Known rows, with every step that occurs:
vuvef > bura: [-0.80 -2.79 -0.15 -1.40 -2.48  2.51  2.18  1.25 -0.11  1.79 -0.09  1.43
  2.46 -0.92  1.28 -0.86  0.27 -1.21  0.03  1.41  1.00 -2.05 -0.41]
sudi > gotid > namami > ture > keliv: [-2.23 -0.99  1.73  0.93  3.41 -1.38 -2.53 -1.02 -0.97  0.13 -1.31  0.98
 -0.93  1.28 -1.11  0.41 -0.04 -1.41  1.10 -0.41 -2.82 -1.78 -0.09]
ture > sudi > gotid: [-0.44  1.96  0.40  0.85  1.96  1.16  2.47 -1.26  0.31  1.34 -0.51 -2.07
  0.42 -0.46 -1.43  0.35 -0.17 -1.60  1.48 -0.94  0.11 -0.08 -0.23]
rured > vuvef: [-0.29 -4.36 -2.02  0.07 -2.70 -1.54  2.36  0.35  1.22 -0.26 -0.03  0.45
 -1.45 -0.89  0.77  0.11  0.88 -0.72  2.01  1.13 -0.08 -0.85 -0.58]
rured > vuvef > bura: [-0.34 -3.40 -0.67 -1.19 -3.95  0.17  2.80  1.33  1.09  1.64 -0.37  1.78
 -0.90 -1.79  0.63  0.66  1.63 -1.50  2.61  2.81  1.81 -1.39 -0.56]
gotid > namami > sudi: [-2.07 -2.89 -1.41  1.78  0.87 -2.55 -2.88  0.47 -0.48 -0.60 -0.46  2.59
 -0.79  0.58  2.08  1.43 -2.13 -0.47 -0.94 -1.18 -2.51 -3.14  0.03]
vuvef > bura > keliv > ture > sudi > gotid > namami: [ 2.27  6.09  2.42  0.05  0.99  0.65 -0.54 -0.58  0.11  2.95  0.15  0.80
  0.67 -0.57 -2.06 -0.82  1.00  1.07  0.50 -0.42  2.59  1.26  0.15]
rured > vuvef > bura > keliv: [ 0.69 -2.44  0.14 -1.92 -4.50  0.44  2.13  0.69  1.72  0.58  0.85  1.85
 -1.17 -1.08 -0.20  0.35  1.94  1.69  3.00  3.01  2.09 -1.45 -0.93]
bura > keliv > ture > namami > sudi: [ 1.53  0.32 -0.17  0.23  0.41 -2.98 -1.26 -0.03  0.02 -1.91  0.96 -1.24
 -0.68  0.76 -0.06  0.75 -0.95  2.30 -3.17 -0.91 -1.74  2.96  0.13]
rured > vuvef > bura > keliv > ture > gotid > namami: [ 2.21  1.89  0.94 -0.65 -3.01 -1.71  0.95  0.15  1.26  1.30  0.48  1.21
 -2.74 -1.15 -0.54 -0.27  0.85  1.23  2.67  1.61  2.86  1.95  0.97]
bura > keliv > ture: [ 2.33 -2.09 -0.74 -1.18 -2.08 -0.64  0.47 -0.53  0.46 -1.12  2.12 -1.69
  2.36 -0.20 -0.66 -2.31  0.64  2.12 -1.04 -0.56 -0.15  1.62  0.30]
ture > namami > gotid: [-2.34 -0.74 -1.25 -0.15  0.66  0.53 -2.03  0.44 -0.59 -1.38 -0.12 -0.73
 -2.21  0.90  0.51 -0.27 -0.46 -0.09 -2.76 -1.66 -1.13 -0.29 -0.68]
gotid > namami > ture > sudi: [-1.22  0.63  0.28  2.68  2.37 -2.98  1.86  0.35 -0.69  1.04 -1.67  1.92
 -1.04  0.59  2.26  1.04 -0.92 -0.55 -0.51 -1.91 -3.18 -3.02  0.79]
sudi > gotid: [-1.22 -0.56 -0.83 -0.56  0.83  1.70  1.29 -0.91  0.23  0.51  0.39 -2.00
  1.11 -0.15 -1.68 -1.03 -0.19 -0.63  0.03 -0.34 -0.31 -0.50 -0.77]
ture > sudi: [-0.55 -1.37 -0.42  0.91 -0.14  0.23  3.08 -0.01  0.20  0.58 -0.45  0.17
  0.73 -0.40  1.38  0.34 -0.86 -1.22  0.75 -0.97 -0.28 -1.15  0.54]
rured > vuvef > bura > keliv > ture > namami: [ 2.80  1.18  0.27 -1.56 -3.52 -1.44  1.83  1.25  1.39  0.99  0.30  0.93
 -1.74 -0.73 -0.41 -0.59  2.02  2.19 -0.64  2.05  2.20  3.11 -0.60]
ture > keliv > bura: [-0.28 -7.08 -0.68 -0.76 -2.62  3.04 -1.33 -0.39 -0.44 -3.44  0.30  1.82
  2.70  1.02  1.06 -0.98 -0.45 -1.12  2.64  1.00 -0.47 -4.35  0.42]
sudi > gotid > namami: [-1.12  0.54 -1.25  0.40  1.56  0.59 -1.19 -0.67 -0.17  0.87 -0.16  0.75
 -0.19  0.74 -0.56 -1.31 -0.68  0.53 -0.88 -1.13 -0.49 -1.96 -0.51]
bura > keliv > ture > sudi > gotid: [ 2.52  3.69  1.04  0.28  1.09  0.03  1.38 -1.83  0.81  0.32  0.88 -3.65
  1.23 -0.30 -3.06 -0.88  1.08  0.98  0.72 -1.13  1.16  3.15  0.05]
vuvef > bura > keliv > ture > namami: [ 2.33  1.60  0.64 -1.99 -2.32  0.81  1.41  1.08  0.28  1.15  1.08  0.55
  1.16  0.12  0.03 -1.84  0.83  2.28 -3.15  0.90  1.61  2.68 -0.07]
sudi > ture > keliv: [-2.73 -3.10 -0.47  0.45  1.22  2.60 -0.50  0.65 -0.61 -0.87 -1.24  0.25
  1.64  0.69  2.17 -0.45  0.15 -1.86  1.73  0.42 -0.19 -0.47  0.09]

Rows:
[-0.55 -5.08  0.11  0.42 -0.23 -0.61 -2.51  0.10 -1.17 -2.93 -0.77  3.80
  0.73  1.92  1.57  0.00 -0.65 -0.45  1.23  0.28 -3.16 -6.22  0.62] -> gotid > namami > ture > keliv > bura
[-1.23 -4.18 -1.33 -0.26 -0.23  4.35 -1.01  0.39 -0.51 -3.24 -0.82  0.86
  2.95  1.23  2.39 -0.54  0.06 -1.16  2.50  1.02 -0.11 -3.67  0.37] -> sudi > ture > keliv > bura
[ 1.30  4.76  1.88 -1.01  1.41 -0.82 -1.49 -0.31 -0.16  0.89  0.42 -1.49
 -0.45 -0.31 -3.02  1.24  0.67  0.99 -2.31  1.06  0.83  3.34 -0.86] -> vuvef > bura > keliv > ture > namami > sudi > gotid
[ 2.79 -1.29  0.33 -1.77 -4.67 -1.05  1.64  0.70  1.41  0.75  1.25  0.34
  0.12 -1.98 -1.02 -0.72  2.93  0.75  2.11  2.50  2.49  1.85 -0.48] -> rured > vuvef > bura > keliv > ture
[ 2.31 -0.99  0.53 -2.13 -3.16  1.17  1.07  0.71  0.23  0.96  1.67 -0.10
  3.04 -0.95 -0.65 -1.88  1.35  1.30 -0.50  0.98  1.83  1.20  0.00] -> vuvef > bura > keliv > ture
[-3.13  0.07 -1.84  2.31  3.35 -0.95 -2.78  0.90 -0.89 -0.60 -1.36  1.90
 -0.55  0.67  3.34  1.90 -1.56 -0.52 -1.21 -1.19 -2.49 -2.54 -0.01] -> gotid > namami > sudi > ture
[-1.89 -0.87 -0.34  0.86  2.31 -0.72 -1.04 -1.13 -0.40 -0.33  0.10 -2.15
  0.00 -0.27 -1.88  1.91 -0.66 -1.52  0.37  0.04 -1.97 -0.73 -0.87] -> namami > sudi > gotid
[-3.27  0.94 -0.64  1.60  3.25  0.30  1.50 -0.22 -0.45 -0.70 -0.88 -2.70
 -1.00 -0.29  1.59  2.88 -1.65 -2.02  1.45 -0.07 -1.28  0.30  0.92] -> namami > sudi > ture > gotid
[-1.45 -1.03 -0.89  0.78  0.01  0.20  1.18 -0.33 -0.22  0.35 -0.21  0.82
 -1.41  0.54  1.49 -0.73 -2.50  0.14  0.28 -1.43 -0.17 -1.25  1.25] -> ture > gotid > namami
[ 1.67  2.21  0.58 -1.70 -2.60 -1.34 -2.23  0.67  0.96 -0.14  0.42 -0.39
 -3.56 -0.93 -1.68  0.58  2.81  1.08 -0.04  1.26  2.29  3.28 -1.15] -> rured > vuvef > bura > keliv > ture > namami > gotid
[-0.36 -6.28  0.36 -0.42 -0.83  0.39 -0.11 -0.32 -0.76 -3.35 -0.40  0.80
  1.92  0.98  0.72  0.37  0.23 -1.41  2.11  1.15 -2.90 -4.70  0.30] -> namami > ture > keliv > bura
[ 1.62  1.43  1.21 -0.83 -0.91 -1.73 -0.94  0.82 -0.30  0.17  0.67  0.38
  0.25  0.06 -0.24  1.11  0.10  1.28 -2.59  0.92  0.29  2.14 -0.33] -> vuvef > bura > keliv > ture > namami > sudi
[-2.61  2.25 -1.40  1.35  2.33  1.54  1.60  0.50 -0.26  0.37 -1.09 -0.06
 -1.42  0.58  2.48 -0.34 -1.94  0.16 -0.02 -1.37 -0.08 -1.00  1.21] -> sudi > ture > gotid > namami
[ 1.16  2.43  1.02 -2.12 -1.27  1.01 -2.66  0.54 -0.35  0.02  0.97 -0.98
 -0.57  0.01 -1.30 -0.89  1.51  1.60 -2.51 -0.23  1.56  2.56 -0.72] -> vuvef > bura > keliv > ture > namami > gotid
[ 2.63  4.83  2.53 -0.95  0.11  1.70  1.70 -1.13  0.55  2.45  0.54 -2.06
  1.91 -1.27 -3.26 -0.45  1.84  0.02  1.45  0.47  2.87  2.56  0.01] -> vuvef > bura > keliv > ture > sudi > gotid
[ 0.19  2.72 -0.27  1.04  3.30 -2.50 -1.22 -0.66 -0.45 -0.17 -0.38 -2.80
 -0.57  0.12 -2.05  1.26 -0.71 -1.42 -3.15 -1.06 -1.66  4.15 -0.53] -> keliv > ture > namami > sudi > gotid
[-2.13 -4.08 -0.66  1.06  1.47  2.12 -3.49  0.03 -1.18 -4.30 -1.01  0.98
  1.91  1.09  2.10  2.26 -0.41 -2.16  2.94  1.30 -1.50 -3.84  0.15] -> namami > sudi > ture > keliv > bura
[-0.99  2.99  0.31  1.80  2.74  0.21  0.08 -0.66 -0.03  1.65 -1.22  0.90
 -1.00  0.43 -0.30 -0.08 -1.18 -0.43  0.33 -1.86  0.18 -1.48  0.10] -> ture > sudi > gotid > namami
[-2.06  1.32 -1.96  0.50  2.01  1.64  2.26  1.81 -0.36  0.08 -1.34 -0.05
 -0.09  1.15  2.77 -0.57 -1.04  0.89 -3.60 -0.80 -0.84  0.21 -0.47] -> sudi > ture > namami
[-0.17  0.29 -1.10 -0.24  0.60 -0.96 -2.64  0.33 -0.73 -0.94  0.37 -2.11
 -0.94  0.24 -0.60 -0.80  0.08 -0.85 -3.46 -2.14 -0.84  3.19 -0.31] -> keliv > ture > namami > gotid
[ 2.75  1.76  1.91 -0.73 -1.98  0.57  2.20  0.08  0.46  1.67  0.69 -0.05
  2.46 -1.38 -0.28 -0.73  1.26  0.22  0.71  0.36  2.33  1.71  0.59] -> vuvef > bura > keliv > ture > sudi
[ 1.09  4.29  0.18  1.87  2.55 -1.08 -0.24 -0.89 -0.07  1.79 -0.79 -0.48
  0.28 -0.21 -1.27 -0.92 -0.33 -1.21 -0.47 -2.52  0.21  1.86  0.84] -> keliv > ture > sudi > gotid > namami
[ 0.99  2.08  1.71  0.09 -0.20 -1.77 -1.81 -0.41 -0.19  0.78  0.71  0.70
 -0.90 -0.54 -0.24  1.28 -0.97  0.55  0.67  0.49  0.77  0.96  1.25] -> vuvef > bura > keliv > ture > gotid > namami > sudi
[-2.02  1.76 -0.24  0.63  3.38 -1.11 -0.67 -0.48 -0.38 -0.34 -0.78 -1.57
 -1.85  0.88 -1.27  2.08 -1.54 -0.44 -2.18 -0.51 -1.95  0.69 -0.88] -> ture > namami > sudi > gotid
[ 1.87  1.16 -0.10  0.23 -0.96 -1.04 -0.02 -1.11  0.30 -0.52  1.49 -0.88
 -0.45  0.68 -0.15 -2.08 -1.21  2.46 -0.40 -1.51  0.63  1.73  1.74] -> bura > keliv > ture > gotid > namami
